In the rows, 128 means zero.
Known rows, with every way that one mark hangs from another
J_616(J_567(J_552) J_981(J_400)): [136 116 122 115 116 124 124 110 122 133 121 206 128  89 101 163 111 136
 124 147  82 133 112 115 111 158 108 103 139 170]
J_567(J_118(J_981(J_400)) J_552): [146  97 153  93 122 102 108 121 148 133 153 176 139 109  64 139 128 126
 155 143  61 131 127 106 107 142 128 155 128 110]
J_660(J_844 J_981(J_118 J_400 J_794)): [ 81  84 136 116 117 139 140 100 101 140 155 103 129 119 150 163 112 128
 143 149  87 142 191 130 137 111 114 152 107 182]
J_567(J_118 J_552): [141 136 137 102 123  96 109 135 153  99 103 202 169  68  80 143 148 120
 166 148 106 134 112 106 120 144 124 155 152 131]
J_208(J_567(J_118(J_981(J_794)) J_552)): [198 112 142 124 143  88 138 124 170 101 131 130 203 104  63 195 149 153
 153 123  93 152 160 110 154 141 133 165 153 173]
J_123(J_400): [ 91 148 129 164 160  92 110  98 121 120  84 224 107  99 125 107 123 135
 150 185 129 161 135 111 146 221 108 112 154 131]
J_660(J_981(J_118(J_567) J_794)): [106 141 126 121 146 108 129 111 120 123  92 117 177  79 142 151 143 128
 166 163 132 165 162 127 147 101 107 178 130 167]
J_981(J_118 J_400): [ 87 107 125 132 110 124 101  90 104 128 131 132 114  96 149 151 121 125
 127 158 104 138 123 128 109 150 101 120 111 117]
J_567(J_118(J_981) J_552): [155 110 130 114 132  98 108 124 153 119 126 198 170 115  63 134 153 135
 174 159  86 136 124 100 129 136 125 180 131 140]
J_844(J_660(J_981)): [110 108 122 100 170 113 136 111  82 141  89 219 134 124 118 127 152 116
 220 214 166 129 144 110 136 164 121 160 116 142]
J_524(J_123(J_400)): [ 98 114 129 176 142 102 106  81 103 156  89 252  83 142 115  93 123 152
 161 205 149 168 134 100 143 221 119 113 141 106]
J_503(J_981(J_118 J_400)): [106 132 101 166 117 134 104  90  88 145 129  86 141  89 148 159 106 121
 122 149 116 162 120 114  91 152  99 121 130 134]
J_616(J_567(J_118) J_981(J_400)): [151 112 119 119 149 100 122 133 106 148 122 195  96 100 104 146 112 119
 115 120 100 116 151 117 107 172  90 124 116 132]
J_981(J_118(J_567(J_552)) J_400 J_794): [124 144 157  83  94 137 111  94 149 112 131  76 188  45 122 181 103 128
 124 124  79 165 114 123 105  93 131 105 162 141]
J_844(J_660(J_981(J_400 J_794))): [130  99 145  91 169 130 155 105 104 146 111 141 122 124 110 157 130 107
 181 191 136 151 160 114  94 169 108 139 107 150]
J_118(J_981): [116 108 115 159 162 101 116  92 113 144 111 184 122 155 111 145 151 127
 176 188 107 152 132 121 157 172  99 155 113 140]
J_981(J_400 J_794): [121 125 137 141 158 119 139 102 126 122 111 107 106 110 124 180 121 106
 123 159  95 177 129 126 105 182  88 110 123 143]
J_844(J_660(J_981(J_118 J_400 J_794))): [118  89 129  99 134 145 130  94 111 134 129  93 153 113 128 151 125 123
 164 180 134 136 168 114  89 127 113 147  81 160]
J_844(J_660): [124 119 121 110 161 121 116  92  87 126  96 201 140 124 130 144 138 113
 189 192 156 129 116 116 130 178 112 108 132 130]
J_208(J_567(J_552)): [134 135 140 112 128  98 128 109 121  93  93 207 173  69 114 187 141 145
 168 153 119 140 105 123 176 176 139 125 186 148]
J_616(J_567(J_552) J_981(J_118 J_400)): [127 104 110 119  83 140 101  94 129 125 139 168 149  88 116 161 107 151
 104 140  85 114 122 114 104 112 114 108 117 182]
J_844(J_660(J_981(J_118))): [104  99 110 107 134 131 112  91  88 134 106 185 163 111 135 122 151 130
 205 206 169 112 157 112 130 127 122 167  95 151]
J_118(J_567(J_552) J_981(J_794)): [152 148 144 118 148 112 126 100 155 124 117 133 193 105  87 169 137 128
 170 156  83 181 124 115 154 114 125 137 166 166]
J_208(J_567(J_118)): [154 131 131 115 158  73 126 135 105 107  98 188 149  75 119 172 148 131
 163 123 136 129 146 123 168 188 119 142 161 112]
J_616(J_567(J_118(J_981) J_552)): [172 120 103 124 145  86 101 116 130 105 113 211 179 121  71 146 148 132
 180 130  97 133 143 122 167 153 128 156 120 160]

Rows
[161  96 139 133 163 103 131 125 144 140 148  97 118 136  83 167 131 111
 130 137  76 159 168 112 104 162  96 150 102 130] : J_567(J_118(J_981(J_400 J_794)))
[131 167 123 149 126 135 119  96  99 141 126  28 174  64 152 180  92 116
 106 119 108 190 135 117  96 132 103 102 163 146] : J_503(J_981(J_118(J_567) J_400 J_794))
[136 100 135 152 169 115 135  92 129 148 137 103 110 156 103 174 123 116
 137 165  82 177 148 122 119 171  93 129 103 149] : J_118(J_981(J_400 J_794))
[123 111  76 174 119 121 109  93 106 131 105 181 147 116 145 152 132 149
 115 156 134 123 145 124 136 125  89 132 103 183] : J_616(J_567 J_981(J_118))
[119 120 147 120 115 145 128 104 132 155 140  76 140  81 141 170 100 139
  90 136  87 155 144 106  85  89  94 109 145 142] : J_616(J_981(J_118(J_567) J_400 J_794))
[106 155 122 132 119 126  97  95  74 153 126  86 154  57 161 157  96 119
 132 127 112 164 121 117 112 137 110 105 168 107] : J_503(J_981(J_118(J_567) J_400))
[173 128 112 118 127 104 115 145 146 113 102 229 164  83  78 147 134 140
 139 133 106 121 130 102 118 132 106 150 143 176] : J_616(J_567(J_118 J_552) J_981)
[116 147 138 101 113 123 122 114 155 109  97 129 207  56 113 154 145 136
 169 156 111 166 144 117 136  71 133 177 149 185] : J_660(J_981(J_118(J_567(J_552)) J_794))
[144 130 165  93 139 119 127  96 147 134 139 110 157 101  85 175 111 121
 151 142  54 179 123 116 129 118 129 114 161 140] : J_118(J_567(J_552) J_981(J_400 J_794))
[ 59  78 137  99 114 127 127  97  74 153 158 165 112 111 156 138 115 128
 160 158  93 116 169 130 153 121 123 149 115 147] : J_660(J_844 J_981(J_118 J_400))
[127 137 144 100 142 103 109  98 125 134 115 197 171 103  96 144 136 133
 192 163  88 157 106 115 166 123 134 137 170 128] : J_118(J_567(J_552) J_981)
[ 96 114 151  45 130 132 113  92  66 152 126 158 146  76 150 126 118 120
 196 169 140 110 147 119 126 117 138 133 130  99] : J_844(J_660(J_981(J_118(J_567) J_400)))
[172 102 153 110 132 118 123 122 177 126 151 111 155 117  56 165 124 124
 137 135  55 159 146 103  94 132 120 157 121 147] : J_567(J_118(J_981(J_400 J_794)) J_552)
[175 107 138 101 135  80 118 127 140 110 127 197 184  93  71 168 154 152
 177 132 100 125 140 111 171 149 140 167 164 133] : J_208(J_567(J_118(J_981) J_552))
[139 108  97 166 124 144 125  93 129 130 133  96 137 114 135 184 106 138
  72 131  99 148 158 123  96 132  80 101  91 195] : J_616(J_567 J_981(J_118 J_400 J_794))
[139 143 130 142 179 103 135  96 122 138 110 123 155 131 115 166 139 121
 161 162 103 184 147 125 161 145 103 133 147 145] : J_118(J_567 J_981(J_794))
[ 96  94 123 139 100 142 111 100 120 159 145 140 107 101 135 151 113 138
 101 168  97 126 130 105  81 118  91 124 109 132] : J_616(J_981(J_118 J_400))
[168 108 126  97 137  97  98 116 123 120 139 187 145 112  71 153 122 122
 158 115  68 129 139 126 142 159 129 140 113 138] : J_616(J_567(J_118(J_981(J_400)) J_552))
[156 102 114 123 170  83 106 110  96 137 133 175 112 134  97 151 123 113
 153 121  93 131 166 133 153 189 102 136  96 117] : J_616(J_567(J_118(J_981(J_400))))
[135 134 155 117 170 115 136  95 114 153 135  97 121 125 113 174 115 112
 143 145  73 183 147 126 137 148 104 109 143 126] : J_118(J_567 J_981(J_400 J_794))
[ 98 106 132 141 167 115 165 116 110 132 113 159 137 134 127 163 141 123
 181 173 108 161 181 126 164 149 106 161 134 199] : J_660(J_844 J_981(J_794))
[100 139 157  69  82 129  92  92 115 122 135 143 165  42 133 156 108 130
 148 134  80 134  95 121 122 101 138 103 170 108] : J_981(J_118(J_567(J_552)) J_400)
[157  91 147 103 160  75 124 118 100 143 149 162 114 114  99 169 129 134
 155 118  89 123 163 121 162 182 121 134 137  95] : J_208(J_567(J_118(J_981(J_400))))
[158 123  98 146 159  96 122 139 116 128  93 223 133 105 108 144 141 127
 137 132 127 121 151 114 126 164  83 144 120 155] : J_616(J_567(J_118) J_981)
[ 88 133 145  93 118 116  98  90  89 134 125 130 132  66 159 148 104 116
 136 137 101 135 121 131 134 129 111 102 149  91] : J_981(J_118(J_567) J_400)
[ 95 120 145 105 105 136 110 100 105 165 143 145 116  73 148 144 102 138
 112 146  94 126 123 109 102 104  98 112 154 109] : J_616(J_981(J_118(J_567) J_400))
[137 152  82 211 133 133 118  92 123 114 104  48 196  98 140 183 125 130
 116 154 137 190 138 108  95 139  88 140 122 193] : J_503(J_981(J_118 J_794))
[109 123 153  95 163  99 116  90  83 168 137 161 100 114 122 147 116 116
 164 151  79 153 133 128 157 158 112 112 148  88] : J_118(J_567 J_981(J_400))
[111 112 127 148 121 134 121  90 128 110 131  67 138 102 141 175 112 120
 105 149  99 160 138 128  93 138  94 114 100 150] : J_981(J_118 J_400 J_794)
